Each row was made from one small tree. The marks that hang from a mark follow it in brackets, in alphabetical order. Every link used is in the known rows. Write each row's tree.
Known rows:
leput{legig vibav}: [-15.5 -39.3 -13.9 -16.5  20.2 -52.7  51.4   2.8  30.2  27.5  11.6   3.9
  15.4  -5.8 -16.2 -35.2 -14.5  -6.9]
lemu{folu{nura{gufi{legig}}} leput{vibav}}: [ 30.1   6.9 -13.5 -35.6  34.0  41.5  14.6 -23.4   2.8 -18.6  -8.0  -4.3
  -3.3   6.7 -21.3   4.1  12.7 -22.2]
gufi{folu{lemu} legig{leput} nura}: [-14.6  15.9  16.1  31.4 -60.2   9.3 -53.7  36.6  -7.9 -14.5   4.8  28.3
 -21.0  -5.8  13.5  39.0  -8.2  14.2]
lemu{folu}: [ 12.1   0.0 -20.3  -3.0   8.0 -19.9   3.6  -4.8  18.3   1.7  -4.7 -25.8
   7.2   4.1  -3.7 -19.0   7.9  -7.6]
lemu{folu leput}: [  2.6  -7.1 -17.8 -21.8  26.6 -11.4  16.9 -21.9  14.8 -13.5 -13.4 -43.2
   8.5  15.9  -8.4 -19.4  15.8 -15.9]
lemu{folu{nura}}: [ 30.9  15.0 -13.0  -4.9   8.2   7.7   5.4 -13.6  13.4  -7.0 -10.1 -13.5
   2.8  10.9   7.0  -8.4  13.5   2.3]
nura{gufi}: [ 14.2   1.7  -6.7   0.0  -2.0  -1.0 -13.9   3.7  -9.1  15.2  -0.1  -9.6
  -2.6 -10.9  -7.5 -11.7  -9.0  -1.8]
folu{lemu{leput{legig vibav}} nura}: [ -7.9 -19.9  10.3 -19.2  49.5  -9.5  61.5 -35.1   8.5   8.8  -7.4   5.6
  21.1  12.1   5.0  -9.5  11.7  -0.3]
legig{leput}: [ -8.4 -26.4  -8.4 -14.6  -5.2 -44.3  22.7  15.9  10.0   8.4  -0.7  -9.8
 -13.7  -7.5  13.2  -7.2  -8.0   6.0]
peno{leput}: [-20.1 -21.9  -8.9   9.0   8.3 -50.0  20.1  12.0   7.6  39.9  19.8  -2.7
   6.4  -9.4  19.6 -39.6   5.0   4.8]
gufi{folu{lemu{leput}} nura}: [-11.5  25.5  19.6  27.3 -20.5  25.2 -42.5   7.3 -13.8 -27.9  -5.0   2.4
   7.8  20.5   3.2   5.2  -0.7  12.2]
legig{leput{vibav}}: [-12.7 -38.4 -11.2 -29.0  18.4 -56.7  53.4  23.0  17.6   9.6   7.5   5.9
  -5.0  -4.8   5.0 -23.9 -14.9   4.1]
vibav{leput{legig}}: [-28.1 -36.9 -11.9   4.8 -20.2 -52.5  54.6 -12.9  28.1  15.8   6.4  -6.7
  17.0 -17.2   2.4 -36.1   0.5  -4.7]
nura{gufi{folu{lemu} legig{leput{vibav}}}}: [ -3.9   3.6   4.0   2.6  -9.0   3.8 -11.9  25.1 -15.5   1.5  11.5  20.4
 -16.2 -19.5  -2.9  32.3 -13.2   1.1]
nura{gufi{folu}}: [ 15.0  20.4  -6.1  13.2 -23.1  18.2 -42.8  17.7 -14.0  -4.5   7.7 -13.3
  -7.7  -5.8 -15.5  -1.2 -20.2   4.2]
lemu{folu{nura{gufi}}}: [ 45.0  29.8 -17.0 -10.6  15.1  34.3 -12.1 -16.7  -1.1  -9.3 -16.8 -20.7
  -4.5   0.1  -1.7   6.6   7.3  -1.7]
peno{leput{legig}}: [-31.1 -33.9 -17.4   0.1  10.8 -65.9  37.5   0.4  25.2  48.8  13.9  -9.5
  10.8 -17.6   9.3 -32.1  -0.8  -2.6]
folu{lemu{leput} nura{gufi}}: [ 20.1  20.3  17.4  -1.4  27.4  42.9   0.0 -32.9 -29.4  -2.7 -18.9  -9.5
   2.3   7.8  14.4  13.0  16.7   5.5]

Write each row's tree:
[-16.5   4.3  14.4  16.8 -35.4  -3.2 -23.1  42.5   1.5 -12.4  14.0  45.8
 -12.5  -3.3   4.9  22.8 -15.3  11.7] | gufi{folu{lemu} legig{leput{vibav}} nura}
[-14.8  21.9  23.8  33.7 -44.2  36.6 -58.1  10.1 -15.5 -21.6   4.1  17.3
  -1.8  13.3  -2.1  18.9   5.2   2.5] | gufi{folu{lemu{leput}} legig nura}
[ -1.9  32.2  17.3  43.9 -39.1  15.8 -55.4  23.4 -11.1 -11.2   4.1  18.2
   5.7   9.6   9.7   5.5  -7.3  20.7] | gufi{folu{lemu} nura}
[ -1.8  15.0   5.9  16.9 -34.2  16.5 -44.9  18.5 -24.5   0.4   1.2   3.6
 -25.1 -21.1   5.9  49.0  -7.0   3.3] | nura{gufi{folu{lemu} legig{leput}}}
[ 22.1   6.4 -11.1 -21.6  27.4  17.2  17.9 -30.5   9.1 -24.2 -17.9 -30.2
   4.5  23.0   2.7  -8.6  21.2  -5.7] | lemu{folu{nura} leput}
[ -0.7  -8.5  -9.7 -14.8 -17.5  -1.9 -10.2  37.2  -1.9  -5.9  16.3  13.3
 -25.6 -18.7 -17.9  17.2 -26.6  -4.4] | nura{gufi{folu legig{leput{vibav}}}}
[ 29.8  28.3  14.6  16.9   8.7  33.2 -13.7 -16.7 -26.9  13.5  -9.1   8.6
   1.4  -3.9  20.1  13.1   8.7  13.1] | folu{lemu nura{gufi}}
[ 14.1   5.3  20.2 -10.1  28.2  40.6  12.4 -23.2 -23.3   3.8  -1.1  22.1
   2.2   2.9   1.8  12.5  15.1  -6.8] | folu{lemu{leput{vibav}} nura{gufi{legig}}}
[ 18.0  18.2  22.3   5.1   3.6  53.2 -18.1 -30.7 -31.8   3.0  -9.6   5.7
  -5.6  -0.5   8.9  26.6  21.7  -4.4] | folu{lemu{leput} nura{gufi{legig}}}
[ -2.0  17.5   8.5  33.3 -72.5  20.9 -70.7  39.0   0.7 -13.6  17.8  28.1
 -11.4   2.9 -13.0   4.9 -14.8   6.0] | gufi{folu legig nura}
[-10.4 -19.3 -27.8 -28.2  29.2 -24.2  31.7 -33.1  31.8  -4.6 -20.8 -49.4
  12.7   6.5 -20.0 -10.9  10.4 -23.7] | lemu{folu leput{legig}}
[  2.1   3.2  -6.6  -0.1 -43.8  10.3 -41.6  30.2 -10.5  -7.2   7.1  -2.3
 -33.6 -21.3 -11.0  32.9 -20.2  -2.5] | nura{gufi{folu legig{leput}}}
[-27.4   0.5   8.5   4.6   7.6  -0.3   4.6   1.5  11.2 -17.7  -0.8  11.0
  18.7  14.3 -15.3  -2.9 -12.1   3.4] | gufi{folu{lemu{leput{legig vibav}}} nura}
[  3.0  -6.5  18.6 -11.9  46.4   4.0  48.2 -23.8  -8.1   1.0  -1.2  13.0
  16.5  21.1  16.4 -18.5  16.7   6.4] | folu{lemu{leput{vibav}} nura}
[-27.9 -34.0   1.6 -17.7  49.1 -38.1  61.3 -26.8  14.4  19.7  -3.2  -6.3
  24.9   4.6  -6.1 -20.3   5.4 -10.1] | folu{lemu{leput{legig vibav}}}
